What can hang from each mark:
J395: J165 J172 J303 J393 J763
J477: J395
J165: J30 J395 J636 J797 J928
J928: J165 J702
J797: J165
J860: J165 J702
J66: J636
J30: J165 J702
J636: J66 J165
J702: J395 J797
J303: J928

Each row was made from one small tree. The marks that hang from a mark follow it in brackets, in the order of their numbers. Every link used is in the known rows. Write each row's tree.
In the rows, zero is written as 128.
Known rows:
J30{J702{J395 J797{J165}}}: [120 168 118 134 113 125 125 146 118  97 130 119 125 146 140 130 132 134
 147 127  96 118 182 108 148 177 102 124  83 121]
J30{J165{J395{J303 J763} J636 J928} J702{J797}}: [107 109  99 133 126 101 138 142 144  84 135 117 129 143 104 137 127 118
 102 113 154 162 105 108 164 110 110 127 122 138]
J30{J165{J636} J702{J395 J797}}: [120 173  83 149 110 110 119 140 137  44 127 116 130 134 112 123 125 136
 118 121 121 142 152 118 151 155 102 129  96 126]
J702{J395 J797{J165}}: [139 166 119 119 118 132 129 143 119  80 100 120 125 141 150 123 134 123
 163 131  84 121 188 117 135 182 116 122  73 117]
J636{J66 J165{J30{J702} J395}}: [108 145 155 153 114 137 119 135 130  69 159 130 141 125 128 114 131 132
 125 117 132 105 100 140 120 114 106 138 157 111]
J395{J165{J797 J928} J172 J303 J763}: [147  71 124  71 149 108 160  88 119 140 144 128  93 150 130 163 128 146
 141 119 148 138 113 116 159 163 143 120 143 136]
J165{J395{J172} J928}: [134 160 136 128 131 124 144 124 130 143 126 139 124 127 119 122 128  74
 145 114 112 111 125 131 116 116 136 126 145 134]
J66{J636}: [117 182 131 130 106 126 131 121 120 157 120 112 107 121 144 103 122 104
 144  94  77  89 154 142 108 189 126 132 130 137]
J303{J928{J165{J30 J636 J797} J702}}: [120  84 122 143 126 143 116 141 132 175 116 133 129  89 139 135 122 134
  99 143 140 160 111 142 105  88 150 141 138 142]
J702{J797{J165{J928}}}: [127 152 140 119 126 127 123 142 126 146 116 121 121 142 143 132 129  97
 149 115 110 135 178 121 152 141 128 128  93 125]
J636{J66 J165{J395{J763} J928{J702{J797}}}}: [108 127 141 118 144 132 128 126 117 113 138 132 129 130 132 112 142 105
 118 128 119 138 103 139 175 111 111 117 140 108]
J303{J928{J165{J30 J395{J172} J636{J66} J797}}}: [152  84 122 129 138 140 118 145 141 112 118 139 142  86 125 131 124 144
 117 124 141 159  90 154  89  91 150 133 156 135]
J702{J395{J172} J797{J165{J636 J928}}}: [157 126  98 110 148 124 117 125 123 102 101 127 132 149 102 134 134 115
 143 120 140 140 154 124 139 148 131 120  84 123]
J395{J165 J393}: [123 175 158 119 109 129 125  97 121 153 156 112 107 122 138 128 112 135
 117 136  97  96 169 120 139 171 132 108 139 134]
J636{J66 J165{J30 J797 J928{J702{J395}}}}: [133 118 135 141 138 140 108 139 131 114 135 141 136 121 119 116 139 138
 124 142 145 117 110 143 134  85 125 139 136 107]
J797{J165{J30{J702{J395{J303}}} J636{J66} J928}}: [111  63 129 148 123 136  86 135 143 173 131 118 144 138  83 126 134 142
 105 117 200 150 110 114 136 121 118 139 131 123]
J928{J165{J30} J702{J395{J303 J763}}}: [110  53 116 113 120 137 140 106 101 158 112 136 111 127 133 123 137 156
 108 161 116 127  94 113 122 144 118 138 123 120]
J860{J702{J395 J797{J165}}}: [137 177 116 124 122 129 134 147 110 136 104 126 134 138 173 125 137 134
 175 147 101 143 193 123 117 184 114 126  80 120]
J303{J928{J165{J30 J636}}}: [125 100 133 149 115 143 107 134 135 119 116 128 129  97 131 124 119 117
 106 117 129 155 101 140  94 111 139 146 143 136]
J928{J165{J395{J172 J763}}}: [130 120 131  95 131 129 148  95 106 112 129 138 109 133 144 128 132 140
 134 129  99 112 112 129 136 158 121 124 139 126]
J860{J165{J928} J702}: [116 195 145 136 125 133 126 132 123 211 128 149 135 154 164 124 136 133
 172 116 123 146 160 132  97 126 122 146 119 131]
J860{J165{J30 J928} J702{J395 J797}}: [152 177 108 143 135 134 136 159 128 121  94 156 154 151 147 128 136 145
 179 145 120 134 151 128  65  99 124 147  89 118]
J477{J395{J172 J303{J928} J393 J763}}: [122  88 152 123 127 110 146 107 118 177 151 121 117 121 137 129 117 126
  99 106  75 158 110 118 146 171 141 109 153 134]
J30{J165}: [107 180 137 133  98 120 130 121 131 105 136 122 107 122 146 113 123 109
 126 107  88 135 158 126 145 168 118 137 123 127]
J797{J165{J30 J636}}: [115 112 140 140 115 144 108 117 136 149 115 118 133 128 119 133 123 120
 128 123 177 123 144 124 122 145 137 139 123 134]
J165{J395 J636 J797 J928{J702}}: [120 144 114 145 135 130 131 142 151 201 106 130 142 110 118 129 131  98
 134 151 173 119 132 134 126  71 146 125 142 154]
J30{J165{J636{J66} J928} J702{J395{J763} J797}}: [116 132  85 141 131 110 102 133 139  63 136 119 131 132  85 119 133 139
  93 121 151 161 115 115 194 146  97 121 121 114]
J165{J30 J395 J636 J928}: [128 129 123 165 122 137 122 138 158 125 100 130 151 112  92 122 121  78
 128 137 183 103  94 132  90  66 143 139 155 142]
J702{J395{J393} J797{J165{J928}}}: [151 165 133 127 130 130 113 145 123 117 120 120 130 141 123 124 127 122
 130 138  88 112 186 108 141 144 125 108  78 119]
J702{J395{J172 J303{J928} J763} J797}: [153  98  97 101 138 113 163 132 107  45 111 131 113 131 137 137 129 100
 147 106  66 171 117 118 120 199 133 117 104 127]

Write each row's tree:
[109 140 121 126 136 126 154 134 122 161 110 133 124 122 131 126 134  74
 126 150 110 122 126 118 156 113 127 114 131 132]
J165{J395{J763} J928{J702{J797}}}
[115 112 119 129 142 138 128 105 130 119 139 148 149 143  97 139 129 165
 132 112 182 131  90 130 116 133 123 129 157 128]
J860{J165{J30{J702} J395{J172 J763} J636{J66}}}
[143 118 105 131 127 140 107 141 134  85  92 119 146 125 112 121 131 138
 142 138 150 136 151 128 123 157 126 126  97 115]
J702{J395 J797{J165{J30 J636{J66}}}}
[102 142 167 133 124 142 117 131 124 240 140 123 129 123 126 122 129 107
  99 143 118 113 166 111 149 106 129 108 121 132]
J797{J165{J395{J393} J928{J702}}}
[112 150 159 133 117 139 122 138 136 164 122 125 128 134 137 120 134  99
 139 119 125 113 157 116 138 118 121 127 118 129]
J797{J165{J395 J928}}
[104 113 156 140 130 140 103 121 123 158 149 135 129 120 115 110 135 107
 103 122 145 131  97 145 143  94 123 142 155 107]
J636{J66 J165{J30 J928{J702}}}
[137 150 149 119 118 124 154 140 132  60 135 128 125 146 172 131 132 129
 174 112 105 113 132 136 105 123 127 138 118 135]
J636{J165{J395{J303} J797}}
[146  90 126 123 123 125 133 127 118 108 148 132 120 136 133 147 124 197
 115 156 122 100 117 107 121 134 124 133 125 130]
J928{J165{J30{J702{J395{J303 J393 J763}}} J797}}
[141  47 147 100 137 123 151  89 111 115 163 123 103 116 116 158 107 135
  82 118 113 151  90 110 118 169 154 109 157 134]
J395{J165{J30} J172 J303{J928} J393 J763}
[148  81 115  88 139 124 129 119 130 161 123 130 129 125 135 131 133 173
 145 120 155 154 108 151 112 129 142 130 145 141]
J928{J165{J395{J172 J303} J636{J66} J797}}
[129 109 129 140 127 140 135 128 123 121 132 128 120  88 131 137 119 139
  90 166  99 124 129 112 127 137 139 107 134 129]
J303{J928{J702{J395{J165{J30 J797} J393 J763}}}}
[127  66 142 123 126 121 135 137 110 118 158 123 116 122 136 149 114 144
  82 123  90 160 101 107 128 141 133 122 130 134]
J395{J303{J928{J165{J30{J702{J797}}}}} J393 J763}
[120 130  96 145 128 114  98 130 148  84 145 123 130 127  90 125 135 164
  99 127 174 147 117 115 191 138 103 125 137 122]
J30{J165{J636{J66} J797 J928} J702{J395{J763}}}
[156 145 110 128 147 121 137 130 150 136 113 137 139 124 107 140 126 103
 154 124 171 117 123 140 113  91 153 126 145 151]
J165{J395{J172} J636 J797 J928}
[109 176 100 148 110 110 132 147 144  67 132 115 136 126 123 128 121 122
 119 119 128 141 145 124 145 125 109 127 114 138]
J30{J165{J395 J636} J702{J797}}
[114 115 121 116 137 131 106 110 143 226 130 117 123 109 115 131 129 144
 114 145 188 143 137 140 166 114 139 119 155 136]
J395{J165{J636{J66} J797 J928{J702}}}
[115  63 122  94 141 127 168 119 104 173 115 131 121 133 136 150 131 114
 127 143 123 147 130 115 135 149 140 119 109 128]
J928{J702{J797{J165{J30 J395{J172 J303 J763}}}}}
[128 156 132 154 111 125 139 145 138 126 141 132 128 120 139 146 118 130
 148 136 138  94 146 124 112 129 136 145 140 140]
J165{J30{J702} J797}
[126 135 160 147 125 141 113 138 139  80 138 135 142 124 118 106 133 105
 128 117 138 109  90 145 117  80 120 140 157 109]
J636{J66 J165{J30 J395 J928}}
[ 95 119 145 131 113 140 119 131 112 197 131 131 110  96 161 115 128 109
 100 122  74 165 130 134 128 131 127 133 133 131]
J303{J928{J165 J702}}
[152 119  92 130 133 131 111 132 144  75  96 119 141 118  93 121 127 132
 129 150 161 123 122 132 122 117 128 123 123 116]
J702{J395{J165{J30 J636{J66} J928}} J797}
[146 165 120 161 136 141 106 132 136 170 117 149 163 143 109 126 127 161
 137 148 168 126 133 126  64  91 133 138 119 132]
J860{J165{J30 J636 J928} J702{J395{J393}}}
[128 148 149 147 122 134 125 149 138  61 156 133 144 123 140 127 131 153
 144 128 140 100 112 143 120 100 116 138 150 118]
J636{J66 J165{J30{J702} J395 J797}}
[124 150 157 124 143 129 131 109 111 149 164 138 125 136 116 123 128 101
 102 123 103 105 119 134 135  91 132 115 138 124]
J636{J165{J395{J172 J393} J928{J702}}}
[154  69 138  97 144 122 112 121 120 188 159 125 121 109 125 139 117 159
  98  98 116 190 112 143 115 146 160 118 149 144]
J395{J172 J303{J928{J165{J636{J66} J797}}} J393}
[152 117 105 137 130 136 106 126 154  99 107 124 138 114  97 126 128 155
 132 155 184 110 120 131 119 111 132 128 142 123]
J702{J395{J165{J30 J636{J66} J797 J928}}}
[124 101 125 130 144 136 115 125 116  82 129 137 132 130 109 114 140 120
 110 141 132 130  92 134 156 112 114 130 130  96]
J636{J66 J165{J30 J928{J702{J395{J763} J797}}}}
[138 184 136 121 121 124 131 125 121  86 134 118 110 139 161 116 127 140
 155  93  87  83 150 152 114 161 124 138 116 131]
J66{J636{J165{J797}}}
[120 125 122 118 122 116 131  82 134 171 125 113 123 129 125 127 121 151
 126 126 143 121 132 138 150 152 129 119 148 130]
J477{J395{J165{J636} J172}}
[ 95  66 138 121 129 114 125  84 133 252 140 103 121 131 109 129 122 158
  72 152 159 136 108 110 182 121 130 104 157 136]
J477{J395{J165{J636 J928{J702}} J303 J393 J763}}
[125 147 125 157 121 120 128 152 137 128 133 131 132 129 113 137 120  86
 128 127 134 111 128 121 121  96 130 144 132 129]
J165{J30{J702{J797}} J928}
[145 162 133 147 114 134 157 154 148  92 107 137 139 108 148 134 121 114
 167 151 125  82 140 132  80 103 146 138 138 141]
J165{J30 J395 J797}
[135  81 131 127 144 117 123  73 136 170 141 119 129 128  82 140 113 157
  77 152 173 102  94 120 161 113 141 108 168 126]
J477{J395{J165{J30 J636 J928} J172 J393 J763}}
[137 162 155 130 133 132 118 146 142  87 142 134 135 129 143 114 139 126
 152 115 128 116 123 148 141  93 121 132 144 118]
J636{J66 J165{J395 J797 J928}}
[141 104 143 122 128 128 163 130 131  22 129 135 128 144 155 144 130 137
 159 130 134 101  96 126 106 115 131 141 131 130]
J636{J165{J30 J395{J303 J763} J797}}
[148 124 136 133 129 125 142 150 139  82 120 124 128 138 136 119 128 131
 145 104 117  79 103 146  75  83 133 147 124 133]
J66{J636{J165{J30 J395{J303} J797 J928}}}
[128 209 126 119 126 128 147 142 114 165 116 145 137 154 189 132 132 143
 194 122  96 153 186 138  92 158 124 139  94 132]
J860{J165 J702{J797}}
[161 149 107 117 152 123 117 128 110 173 122 128 143 142 119 139 129 137
 135 144 142 150 171 124 121 151 135 111  94 128]
J860{J702{J395{J172 J393} J797{J165{J636 J928}}}}
[111 106 121  98 121 126 155 138 109 190 109 127 118 125 167 123 134 130
 135 147  81 145 136 131 117 116 126 128 107 134]
J928{J165{J395{J303}} J702{J797}}
[118 161 127 122 133 123 126 129 111 139 129 118 112 138 137 108 131 102
 123  99  84 104 136 149 132 125 120 133 108 123]
J66{J636{J165{J928{J702{J797}}}}}
[130 103 147 104 142 119 152 104 115  68 147 137 115 161 128 132 137 101
 138  96 122 126  82 126 136 126 122 131 138 123]
J636{J165{J395{J172 J303 J763} J928}}
